Each row was made from one walk, in order. Every step used is in the known rows, and no mark comes twice. Write each row's walk.
Known rows
zeka-lebu-vosumik-pusu-domu-pororo: [ 0.071  1.761  0.549  2.586  0.834 -0.391  6.369  4.379  3.491 -1.599
  0.986 -1.029  6.145  2.987  3.332 -2.951 -2.986 -1.657 -2.238  5.082
  2.254 -6.277]
selo-pusu-fube-lebu: [-2.225  0.342 -2.677  3.762 -1.850  0.292  0.082  3.344  1.387  1.669
 -4.121 -3.052 -0.739 -1.023  0.276  4.746  2.989  3.798 -5.460  0.954
 -2.608  1.341]
lebu-vosumik-pusu-zuta: [ 2.229 -1.835  3.404  1.507 -1.281  1.839  2.989 -2.902  3.107 -2.607
 -1.325  1.476  1.490  0.088  4.416  0.069 -0.832 -1.738  3.055  2.115
 -0.601  0.350]
pororo-zeka-lebu: [ 2.603  3.648 -1.133  4.495 -0.908  1.867  0.730 -0.224  1.341  1.346
 -0.471  2.339  4.153  3.503  3.401  0.937  1.523  1.230 -2.715  2.851
 -3.616  0.175]
pusu-zeka-pororo: [-1.492 -0.955 -3.182  4.816 -2.117 -1.265 -1.525 -3.469  4.817  1.404
 -0.969 -4.086  1.456 -0.068  1.292  4.075  2.119 -2.750 -3.569  1.824
 -3.021  4.436]
domu-pororo-vosumik-pusu: [-2.890  3.423 -3.917 -0.176 -0.514 -1.258  0.803 -2.725  2.859 -1.670
 -0.445  1.018  3.203  1.987  0.910 -1.010 -1.186 -1.063 -3.559  6.151
  0.328 -1.290]
domu-pororo-vosumik-pusu-fube: [-1.899  4.031 -5.112  0.291  0.919 -2.502  0.973 -1.591  4.518  1.168
 -2.965  0.607  1.453  1.891  1.071  1.552  0.622  1.211 -3.773  4.232
  0.571 -2.014]
zeka-lebu-vosumik-pusu-domu: [ 0.956 -2.709  0.054  4.455  1.318  0.474  5.245  1.603  1.961 -1.026
  1.877 -0.101  5.459  3.156  3.730 -3.415 -2.464 -1.016 -0.305  4.565
 -0.095 -3.898]
vosumik-pusu: [-0.664 -2.805 -2.705  3.761  0.237  0.777  1.838 -3.016  2.719  0.019
 -1.612  0.507  1.019  0.033  1.770  1.407  0.464  0.649  1.418  5.953
 -0.876  0.400]
lebu-vosumik-pusu: [-1.038 -2.809 -0.554  1.897  0.502  1.319  2.706 -2.185  1.574 -1.563
 -0.019  1.257  2.814 -0.550  4.396  1.139 -1.649  0.491  1.349  1.832
 -1.587  0.004]
pororo-vosumik-pusu-zuta: [ 1.243  0.279 -0.474  1.319 -1.988 -0.164  0.104 -6.053  2.674 -1.685
 -0.908  2.217  0.968  2.936  1.488 -2.519  0.034 -2.765  0.491  5.407
 -0.815  1.282]
fube-lebu-vosumik: [-1.687 -0.186  1.641  1.202 -1.293  2.518  1.462 -0.209  1.228 -3.240
  1.699 -3.299 -0.027 -3.498  4.021  1.674 -1.446  0.666 -3.616  0.857
 -2.156  0.674]
zeka-lebu-vosumik: [-0.051  1.224 -1.418  1.479 -0.376  2.297  3.078  1.896  1.690 -2.040
  1.384  1.271  4.023 -0.671  4.898  0.676 -1.050  3.431 -3.668  0.950
 -4.624 -1.397]
pusu-zuta: [ 2.214  2.031  0.038  2.209 -3.162  2.092  1.580 -3.322  5.095 -1.713
 -2.089 -0.452 -1.279 -1.412  3.039  2.074  1.792 -0.798 -0.699  3.882
 -2.613  2.288]
pororo-fube-lebu-vosumik-pusu-zeka: [-2.362 -3.414  2.193  0.357 -0.815 -1.765  1.733 -3.977  3.198 -2.604
  0.351 -3.821 -1.705  1.919  0.618 -0.373 -1.928 -1.504 -0.578 -0.873
 -0.427  1.905]
domu-pororo-zeka-lebu-vosumik: [ 1.522  8.142  1.360  0.748 -0.613  1.383  2.475  3.130  1.704 -1.044
  0.329  2.103  6.779  2.520  5.504  1.038 -1.033  0.488 -4.808 -0.508
 -1.884 -2.592]
pororo-fube-lebu-vosumik-pusu: [-3.230 -4.273  1.491  1.557  0.128 -0.323  4.499 -3.421  2.019 -2.282
 -0.048 -3.335 -3.247  0.047  0.284  0.170 -2.004  0.931  0.521  2.318
 -0.262 -0.996]
pororo-fube-lebu-vosumik: [-3.421 -0.647  0.528  0.224 -1.219  0.596  3.765 -2.837  2.640 -3.343
  0.923 -4.510 -4.272 -2.288  1.322  2.003 -1.661  1.710 -3.367  0.069
 -2.800  0.401]
pusu-fube-lebu: [-0.444  0.367 -1.572  3.874 -0.534  0.994  0.672 -0.063  3.982  1.405
 -2.587 -4.480 -3.514 -2.931  1.649  4.473  2.217  2.988 -4.008  2.972
 -1.620  0.268]
selo-pororo-vosumik-pusu-zuta: [-0.451  0.634  0.933 -0.751 -4.645 -2.319  1.075 -2.915  2.940 -3.725
 -2.628  4.107  3.587  2.476  0.688 -0.742  1.417 -2.972 -0.419  5.304
  0.827  0.453]
vosumik-pusu-domu-pororo: [-0.912  1.473 -1.996  3.313  0.124 -0.771  4.262 -0.403  5.471 -0.629
 -1.135 -2.897  2.159  1.440  1.136 -0.588 -0.880 -3.606 -1.280  8.029
  3.294 -2.602]
pororo-fube: [-2.883  0.420 -5.192  1.398 -1.206 -0.170  3.827 -5.137  5.069 -1.118
 -1.604 -1.771 -3.929 -1.088 -0.037  3.318  0.954  2.484 -2.137  3.039
 -4.080  1.818]
selo-pororo-fube-lebu-vosumik: [-5.193 -0.322  1.674 -1.954 -3.853 -1.831  4.864  0.242  2.664 -4.961
 -1.095 -2.669 -1.635 -2.787  0.346  3.788 -0.115  1.531 -4.225 -0.238
 -1.084 -0.482]
fube-lebu: [-1.313  0.021 -0.433  3.134 -1.783  2.018  0.588 -1.126  2.343 -1.479
  0.093 -4.180 -1.890 -2.850  1.364  1.995  0.444  0.885 -3.689  4.877
 -1.625  1.213]
zeka-pororo: [-2.257 -1.736 -3.677  5.991 -1.024  0.023  1.363 -2.711  3.448  1.717
 -1.401 -3.429 -0.202 -2.045  0.996  4.431  2.003 -0.171 -2.511  4.791
 -2.634  1.554]

Which walk is each row?
[-1.180 -0.198 -3.552  0.430 -1.044 -1.962 -3.074 -5.938  2.684 -1.461
  0.849  1.350  4.130  4.082  1.711 -1.870 -0.763 -2.920 -2.248  2.415
 -2.093  3.890]  pororo-vosumik-pusu-zeka
[ 1.726  4.517  2.754  2.233  0.552  0.324  3.047  2.748  0.756  0.146
 -0.452  3.521  7.618  4.934  4.556 -0.693 -1.488 -0.348 -0.952  1.772
  0.456 -4.196]  domu-pororo-zeka-lebu-vosumik-pusu
[ 1.372 -2.076 -1.447  3.522  2.294  0.154  4.004  2.660  2.492  1.818
 -2.122  1.976  3.219  1.412  4.088  1.530  0.192  4.940  0.167  1.253
 -2.169 -3.691]  zeka-lebu-vosumik-pusu-fube
[-0.452 -3.090 -0.216  3.309  0.760  0.387  4.171 -2.056  2.612 -1.696
  1.152 -1.358  3.249  1.021  4.107 -1.105 -2.314 -3.237  0.838  3.186
  0.469 -0.942]  lebu-vosumik-pusu-domu
[-3.270 -3.414 -4.313  5.393  0.003 -2.469 -0.134 -5.462  1.084  1.645
 -0.186 -0.782  2.047  2.346 -0.568 -0.042  0.356 -2.110 -1.293  6.251
 -0.979  0.351]  zeka-pororo-vosumik-pusu
[-3.541 -5.622  0.259  6.062 -1.169 -3.995  0.930 -4.923  4.151  1.821
 -1.783 -7.141 -3.803  2.734 -3.707  1.039  0.989 -3.189 -0.379  4.440
  0.939  1.695]  vosumik-pusu-zeka-pororo-fube-lebu
[-3.640  3.720  1.231 -0.198 -1.434 -1.042  6.390 -0.388  5.214 -3.689
  1.242 -7.999 -2.968 -0.846  0.654 -0.072 -2.740 -2.580 -6.064  2.053
  1.480 -2.820]  pusu-domu-pororo-fube-lebu-vosumik
[-1.138  1.499  0.064  1.451  0.373 -0.246  5.268  0.526  4.183 -2.231
  0.431 -2.226  4.104  0.787  3.556 -0.869 -2.979 -3.780 -1.480  3.857
  2.745 -3.229]  lebu-vosumik-pusu-domu-pororo
[ 0.397  7.772 -1.087  1.641 -1.626  1.044  0.494 -1.388  3.476  0.020
 -1.860  0.217  2.702  1.044  3.354  3.468  1.260 -1.458 -3.958  2.308
 -0.785  0.828]  domu-pororo-zeka
[-2.555 -3.593 -3.924  6.986  0.161 -3.136  1.560 -5.380  2.088  1.674
  1.198 -3.361  2.734  3.915 -0.690 -2.460 -0.454 -6.006 -1.905  7.637
  1.095 -0.549]  zeka-pororo-vosumik-pusu-domu
[-0.568  0.311  0.511  1.784 -0.167  1.509  1.555  0.825  2.727 -0.304
 -0.823 -3.864 -1.746 -3.674  4.489  4.237  0.285  2.889 -4.030 -1.184
 -2.050 -0.320]  pusu-fube-lebu-vosumik
[-4.565 -3.145  0.607  4.063 -1.105 -1.234  4.106 -3.102  2.532 -0.344
  0.293 -7.362 -4.435 -2.279 -0.535  3.309 -0.447 -0.019 -3.429  1.062
 -1.795 -0.191]  zeka-pororo-fube-lebu-vosumik
[-4.885 -3.970  2.757 -0.539 -2.409 -2.725  5.540 -0.214  1.837 -4.004
 -1.824 -1.432 -0.868 -0.560 -0.464  2.116 -0.791  0.813 -0.412  2.059
  1.164 -2.013]  selo-pororo-fube-lebu-vosumik-pusu
[-0.806  4.921 -2.850 -0.331 -1.018 -2.805 -1.169  0.229  3.566 -1.292
  0.507  1.843  6.692  6.285  0.775 -3.705 -1.326 -1.398 -5.266  4.367
 -0.516 -1.173]  domu-pororo-vosumik-pusu-zeka-lebu
[ 1.699  8.383 -0.671  2.639 -1.084  1.090  1.641  2.299  2.985  0.748
 -1.154  1.333  4.961  3.344  2.965  1.401  0.944  0.582 -4.725  3.533
 -1.464 -1.958]  domu-pororo-zeka-lebu
[-4.508 -6.557  1.597  5.329  0.238 -2.228  4.756 -3.391  1.549  0.685
 -0.635 -5.958 -3.655  0.001 -1.584  1.435 -0.939 -0.704  0.326  3.313
  0.699 -1.657]  zeka-pororo-fube-lebu-vosumik-pusu
[ 1.123 -1.385 -1.808  3.588 -0.350 -0.467 -0.053  0.126  3.433  0.276
 -0.600  1.257  4.758  4.244  1.689 -1.315  0.318  0.486 -0.285  4.396
 -1.950  0.474]  vosumik-pusu-zeka-lebu
[-2.468 -3.870 -2.097  6.878  0.726 -3.220 -0.596 -2.586  1.651  4.166
 -1.940 -4.567 -1.624  1.534 -1.532  1.296  1.726 -0.406 -2.856  5.587
  1.152 -1.199]  zeka-pororo-vosumik-pusu-fube-lebu
[-1.346 -3.888  2.784  2.619  0.129  1.653  2.017 -0.613  0.389 -2.087
  0.739 -2.078  0.667 -1.176  3.000  0.051 -1.966 -0.001  0.209  3.107
  0.272 -0.990]  fube-lebu-vosumik-pusu
[-2.241  6.972 -4.604 -0.059 -1.747 -1.224  1.479 -2.322  4.811 -2.572
  1.851 -2.693  2.744  1.290  1.496 -1.435 -1.496 -4.160 -7.818  5.044
 -0.118 -0.566]  pusu-domu-pororo-vosumik
[-4.027  4.186 -1.197  0.290 -2.012 -0.688  4.002 -1.249  5.370 -2.185
 -1.537 -6.126 -5.437 -1.976 -1.685  2.506 -0.029  1.328 -5.316  4.894
 -0.018 -1.357]  domu-pororo-fube-lebu
[ 0.928  2.082 -2.968  2.111 -1.825  0.500 -0.627  0.540  4.241 -0.785
  0.273 -0.039  3.825  2.021  2.716  0.484  0.848  1.257 -4.280  2.139
 -4.456  2.024]  pusu-zeka-lebu
[ 2.206  7.737  1.827  2.211 -0.617  0.639  3.922  3.127  2.663 -0.847
  1.621 -0.512  7.363  4.199  5.207 -1.237 -1.501 -3.405 -5.498  0.836
  0.139 -3.421]  pusu-domu-pororo-zeka-lebu-vosumik
[-0.021 -3.299 -0.634  5.047  1.021 -0.018  1.388 -0.256  3.142  2.367
 -3.321 -3.176 -2.629 -0.639  0.739  2.654  1.694  2.228 -0.048  5.248
  0.912 -1.296]  vosumik-pusu-fube-lebu
[-4.517 -2.850 -1.668  5.836 -1.490 -1.682  3.338 -3.873  3.626  1.238
 -1.422 -7.964 -6.356 -1.446 -3.132  3.415  1.406  0.153 -3.302  5.196
 -1.177  0.214]  zeka-pororo-fube-lebu
[-2.718  1.113 -4.636  2.745 -2.550 -2.822 -3.605 -5.578  3.446  0.310
  1.138 -2.636  2.835  1.945  0.728  1.267  0.933 -3.992 -6.051  1.173
 -3.650  4.954]  pusu-zeka-pororo-vosumik
[ 0.041  0.216 -3.392  1.400 -0.709 -1.931 -2.134 -2.321  1.974 -0.847
  1.346  2.624  6.149  6.426  1.318 -4.034 -0.616 -0.796 -3.107  3.563
 -2.763  1.045]  pororo-vosumik-pusu-zeka-lebu
[-3.204  0.833 -1.088  0.460  0.605 -2.372  7.718 -2.295  5.579 -2.316
 -0.362 -3.351  0.119  1.981  0.875 -0.691 -2.774 -2.697 -1.118  3.039
  2.033 -3.422]  lebu-vosumik-pusu-domu-pororo-fube
[ 0.695  2.057 -0.586  0.195 -1.446  0.928  0.196  1.303  3.162 -2.388
  1.983  0.562  5.771  1.243  5.211  0.179 -1.067  0.916 -4.398 -2.016
 -5.077  1.574]  pusu-zeka-lebu-vosumik
[-3.123  4.834 -4.153  0.866 -1.242 -1.629  6.271 -2.726  7.566 -1.661
 -0.968 -5.206 -2.737  0.403 -0.754  1.254 -0.353 -1.800 -4.867  5.002
  0.245 -1.284]  pusu-domu-pororo-fube
[ 5.833  1.087  6.108  3.748 -0.890  1.517  2.452 -0.607  0.754 -0.046
 -0.953  4.522  5.592  5.791  5.221 -2.277 -0.060 -1.957  2.910  1.089
 -0.721 -1.603]  pororo-zeka-lebu-vosumik-pusu-zuta
[-2.960 -4.920 -3.312  5.046 -0.557 -4.043  1.730 -6.441  5.477  2.458
 -2.778 -3.917 -1.582  3.378 -2.421  2.322  1.601 -2.282  0.745  3.272
 -1.013  2.729]  vosumik-pusu-zeka-pororo-fube
[ 1.352  3.715  2.689  2.423  0.392 -0.227  3.752 -0.838  2.738 -0.600
  0.334 -0.417  5.901  4.160  4.566 -0.803 -2.176 -6.183 -0.668  1.554
  3.117 -2.175]  lebu-vosumik-pusu-domu-pororo-zeka
[-3.879 -2.313  1.199  2.606 -2.264 -2.731  1.232 -3.681  3.966 -0.668
  0.832 -7.830 -2.761 -0.256 -0.328  2.618 -0.314 -2.423 -4.487 -2.114
 -2.088  2.750]  pusu-zeka-pororo-fube-lebu-vosumik
[ 3.510 -1.209  3.714  2.636 -0.684  1.805  4.084  0.831  2.526 -1.686
 -0.952  2.648  3.601  2.395  4.165 -2.162 -0.921  0.528  2.303  3.352
 -1.088 -2.574]  zeka-lebu-vosumik-pusu-zuta
